Each row was made from one walk, in order. Every step used is in the known rows, and no mark comes twice. Write each row's walk.
Known rows:
S T Q J: [ -5.6  -0.9   1.7   3.7  26.2   0.0  30.9 -10.3   0.8 -20.0  18.5  41.2
  -1.7   1.9  19.5   9.4  13.0  32.4 -16.4  -9.8  -2.7  24.1  11.5]
J S: [-37.3   5.9   6.6   5.7  14.9  -2.0  -3.5  -8.6  13.3  -8.3  -8.6  -3.9
  -8.0  -0.4  -9.9  -0.8  14.3  14.5   0.4 -10.9  10.5 -11.4   1.8]
T Q X: [-18.4   6.9   0.1  -2.7  24.9  14.4  34.2  -3.8  -6.2 -26.0  18.1  22.3
  -0.3  -7.1  10.5  25.4   4.7  19.1   1.2 -27.8   6.1  21.2  18.3]
X S T: [ -5.9  -0.3   3.8  14.1  40.3   2.7   2.2 -34.4   4.2 -10.8   2.1   0.5
  -5.8  -6.7   0.7  -1.2  24.4  16.2  -9.7  -4.5  -4.1   4.7   2.0]
T Q: [-23.2  -0.6  -6.3   6.7  10.3   7.4  23.8  -5.4   7.3 -12.7   4.2  12.0
   2.2   3.4  10.0  13.8   8.3  18.6   8.8 -19.5  -9.5   0.7  10.7]
X S T Q: [-17.2  -4.8  -3.9   7.6  40.4   4.2  14.7 -27.1   9.0 -15.9  17.9   4.4
   0.5 -10.1  13.7   1.9  29.6  26.9  -2.1 -18.8 -18.7   6.6   7.3]
M S: [-15.1  -0.6  30.8  -0.5   9.4  20.1  11.7 -24.2  17.0  -1.8  -6.5   8.8
 -17.4   1.5 -13.0  18.5  -0.6   6.3   8.9  -8.6   8.0  10.7 -12.0]
J Q M S: [-33.2  15.2  15.8  14.4  22.2  15.8  30.7  -7.6  15.5  -8.5  18.0   7.5
   8.8   7.8 -28.2   3.6   3.3  37.8   0.6 -10.6  22.5  21.7  -6.9]
Q M S T: [-14.7  11.8  29.2   5.7  15.8  16.2  23.3 -26.6  21.5  -8.0  18.1  23.8
  -9.6  -9.0 -13.5   1.6  10.6  29.8  -5.8  -9.0  20.5  26.7  -7.3]
Q M: [-17.4  11.8   8.1  10.5  10.5   9.3  24.0   0.9  -1.6 -20.6   7.9   9.7
   2.5   8.9  -9.4   8.1   4.6  14.3   0.8 -10.1  15.8   1.3  10.4]
Q J S X: [ -9.3  14.6  18.0  -3.9  27.2  -2.6  16.5   2.7  -8.7 -13.9  -3.8   6.8
  -3.8  -2.9   3.0  -6.4   3.6  22.3 -11.7  -0.1   1.9  17.0  -1.5]
J S L: [-20.4  15.9  -2.2  13.8  20.7   9.8  -5.7 -13.4  22.9  -2.1  -5.2   4.5
  -4.5 -20.1   8.0 -15.8  36.3  16.1  -7.6  -8.0  -0.9 -16.3   5.0]
M S X Q: [  5.4  -5.7  29.7  -6.4  27.5  26.2  25.5 -22.3  18.3  -3.0  -7.0   1.6
   3.9 -21.5   1.4  -4.1 -18.7  21.5  19.2 -11.7  -6.0  29.6 -18.5]
S T Q X: [-12.0   9.4 -10.1   0.9  28.4  11.2  33.9 -13.8   1.3 -19.4  22.0  34.5
   0.1 -19.9  14.1  11.4  13.5  31.2 -13.4 -24.4   6.1  36.1  17.4]
Q T S L: [-10.3  44.8  13.2   1.4  14.8  23.9  -2.8 -14.3  15.0 -29.2  16.5  21.5
  -3.5 -10.8  33.5  14.8  51.8  12.2 -20.5  -5.8  -9.2  -3.5  -5.7]
T Q M: [-27.2   9.1   2.0   4.0  11.8  10.7  37.5   4.7   5.9 -26.1  23.5  14.0
   9.7   3.8   2.4  11.2   8.0  28.4   7.3 -25.6   1.4   3.7  16.0]
M Q: [ -2.0  -9.7  21.6   4.9  23.4  29.2  24.2 -33.3   3.7  -6.8 -15.0  21.2
  -7.8   5.6 -11.0  -4.1   6.4  27.5  10.1  -4.8  12.7   9.6   0.4]
S T: [ -7.1   4.9 -10.3  15.1  14.5   2.6  10.9 -23.8   8.1  -3.4  -8.5  21.3
  -5.6  -7.0   1.8  -2.9  14.3  16.2 -12.1   1.6   4.6   8.3   4.4]
X Q T: [ -7.8   6.1  15.8   6.1  34.2   9.8  12.3 -15.1  -1.2 -35.5   5.0  15.0
   9.4   1.8  13.0  20.2  11.7  19.9   0.2  -7.3  13.9   6.3   5.6]
S X: [  3.3  11.1  -6.3   8.7   9.9   8.3  24.7  -9.4  -2.7  -3.3 -18.3   5.6
   3.9  -5.5   4.6  -7.3  -2.7  11.8   0.6   1.3  -9.7  12.1   1.0]
J Q M: [-30.6  17.0 -14.3  26.5  20.1   3.4  30.5   5.3   0.0 -15.8  12.2   4.8
  19.3  11.0 -17.3  -3.5   9.3  36.6  -7.4  -7.9  17.4   8.1   7.7]

Which walk is each row?
[-17.4   4.1   6.7  -4.1  32.9   2.4  11.1  -4.4  10.9  -9.3  -8.8 -11.8
  12.8 -24.6   7.0 -22.6  -1.3  30.3   7.4 -14.1  -3.9   8.2  -6.3]	J S X Q
[-21.0  -1.6  13.6  -0.8  15.8  17.6  25.4 -30.1  31.4  -1.3  14.2  27.8
 -11.7 -11.5   5.4   5.9  16.4  30.6   1.6 -16.1  -5.3  25.3  -8.7]	M S T Q
[ 19.1  -3.8  19.5  -3.1  41.0   8.1  31.6  -1.9 -13.6 -23.0  -5.1  14.7
  13.2  -6.1  17.1   1.6 -18.3  22.4   2.4  -3.6  -6.0  26.8   2.7]	S X Q J
[  1.9  -5.1  42.2  -5.9  62.9  37.2  24.9 -40.0 -14.5 -29.0  10.4   7.7
  -6.9  -6.9 -11.1  10.1  12.2  25.3   8.0 -20.2  20.0  25.6   5.2]	M Q X S
[-16.2   1.5  15.2   7.4  27.7  13.3  23.0  -2.6   0.6 -29.4  11.8   6.3
  18.6  -2.2  -2.8   3.0  -7.5  25.6  12.5 -18.9  14.9   4.5   8.3]	X Q M
[  9.0  -0.7  -0.5   4.3  28.1  11.4  24.1  -9.0   2.9  -7.7 -13.2   1.0
  15.4 -18.9  10.9 -11.4 -13.5  20.1  11.0  -9.4 -11.8  17.6   0.7]	S X Q
[-23.7  23.8 -10.4  25.2  27.4  -1.7  19.4  -6.3  -2.0 -24.1   3.1  16.6
  12.8  16.4  -3.3  11.8  25.9  29.7 -20.2   4.2  18.0   6.6   5.1]	J Q T
[ -2.7  19.4  -8.2  23.9  67.2  19.4  14.3 -18.7  -4.9 -18.3  19.0   1.0
  18.1 -21.1   7.2  -2.2  33.4  23.9 -15.5 -15.3   0.5  15.1  16.2]	J Q X S L
[-21.5   7.2   5.7   7.6  43.1   5.4  28.1 -18.2   6.1 -30.3  38.9   8.9
   9.2 -11.0   7.8  -1.1  30.1  39.5  -5.0 -25.9  -6.0  13.6  13.3]	X S T Q M
[-16.5  24.5  40.6 -15.9  20.7  34.7  14.0 -29.0   6.7 -32.9  11.7  23.2
 -11.0   8.6   7.2  14.9  33.9  34.0  -4.5  -8.3  11.4  13.3 -16.8]	M Q T S
[  4.8   5.7   5.9  16.9  43.3  22.3  -1.1 -27.7   9.1 -10.3  -0.1  -3.5
   1.7 -14.8  13.2  -0.8  33.9   2.4  -0.8  -7.7 -13.9 -14.0   7.7]	X S L
[-20.3   9.1   0.0  17.1  60.9   9.2  18.6 -13.1 -14.9 -25.6  18.6  -6.0
  12.5  -2.2 -10.6  13.7  12.4  23.5  -9.8 -16.1  12.5  20.4  12.8]	J Q X S
[  3.0  15.2  31.8 -19.2  30.6  17.4  15.0   3.2  -0.4 -29.2  11.5   8.9
  10.9  -7.4  26.8   7.3 -10.5  24.9   0.2 -11.6 -20.4  25.6 -17.2]	T S X Q J
[ -5.1  17.7  30.9  -5.5  12.6  22.5  37.0 -13.5  10.0  -8.9   8.3   8.5
  -1.0 -10.9 -11.7  -2.3  -5.7  23.2   5.4  -7.3   7.3  30.8 -12.5]	Q M S X
[-28.2  35.2  21.8  -7.1   7.8  14.5  -0.1  -8.8   4.9 -35.2  14.6  11.8
  -7.6   9.6  15.1  30.5  30.8  12.5 -14.0  -7.3   1.2  -0.2  -9.7]	Q T S
[-17.3  -2.7  22.5   0.5  46.3  -4.2   3.1 -12.0  10.3 -22.3  12.0  19.2
   0.7 -12.6   9.9  -6.1   8.4  39.2 -11.1  -9.7  15.8  16.2   0.5]	X Q J S T
[-20.6  10.2  17.2   3.7  31.1  -9.7   3.5 -13.2   2.0 -16.3   6.2  24.3
 -11.4  -1.2   1.2  -4.0  21.2  29.5 -24.3  -0.6  15.6  14.5   1.9]	Q J S T
[-20.4  10.5  11.2  -8.8  28.9  -3.6  29.6   6.8  -1.1 -19.0  14.6  11.7
   1.2  -6.4  15.5  -4.4   7.5  36.3  -6.5 -18.0 -12.3  19.8   3.8]	T Q J S X
[ -9.8  41.8  11.9 -11.8  10.5  14.1  13.9  -8.0   1.6 -30.0   8.4   8.6
   0.0  -6.3  24.5  13.1  23.7  16.7 -17.3  -0.4 -12.8  17.4 -14.8]	Q T S X
[-19.9  11.5   8.7  -0.2  34.5  10.5  12.3  -1.0  14.0 -19.1  18.7  24.0
  -1.7 -12.7  26.7  -2.4  34.2  31.3  -9.9 -19.5 -10.4   0.6  11.4]	T Q J S L
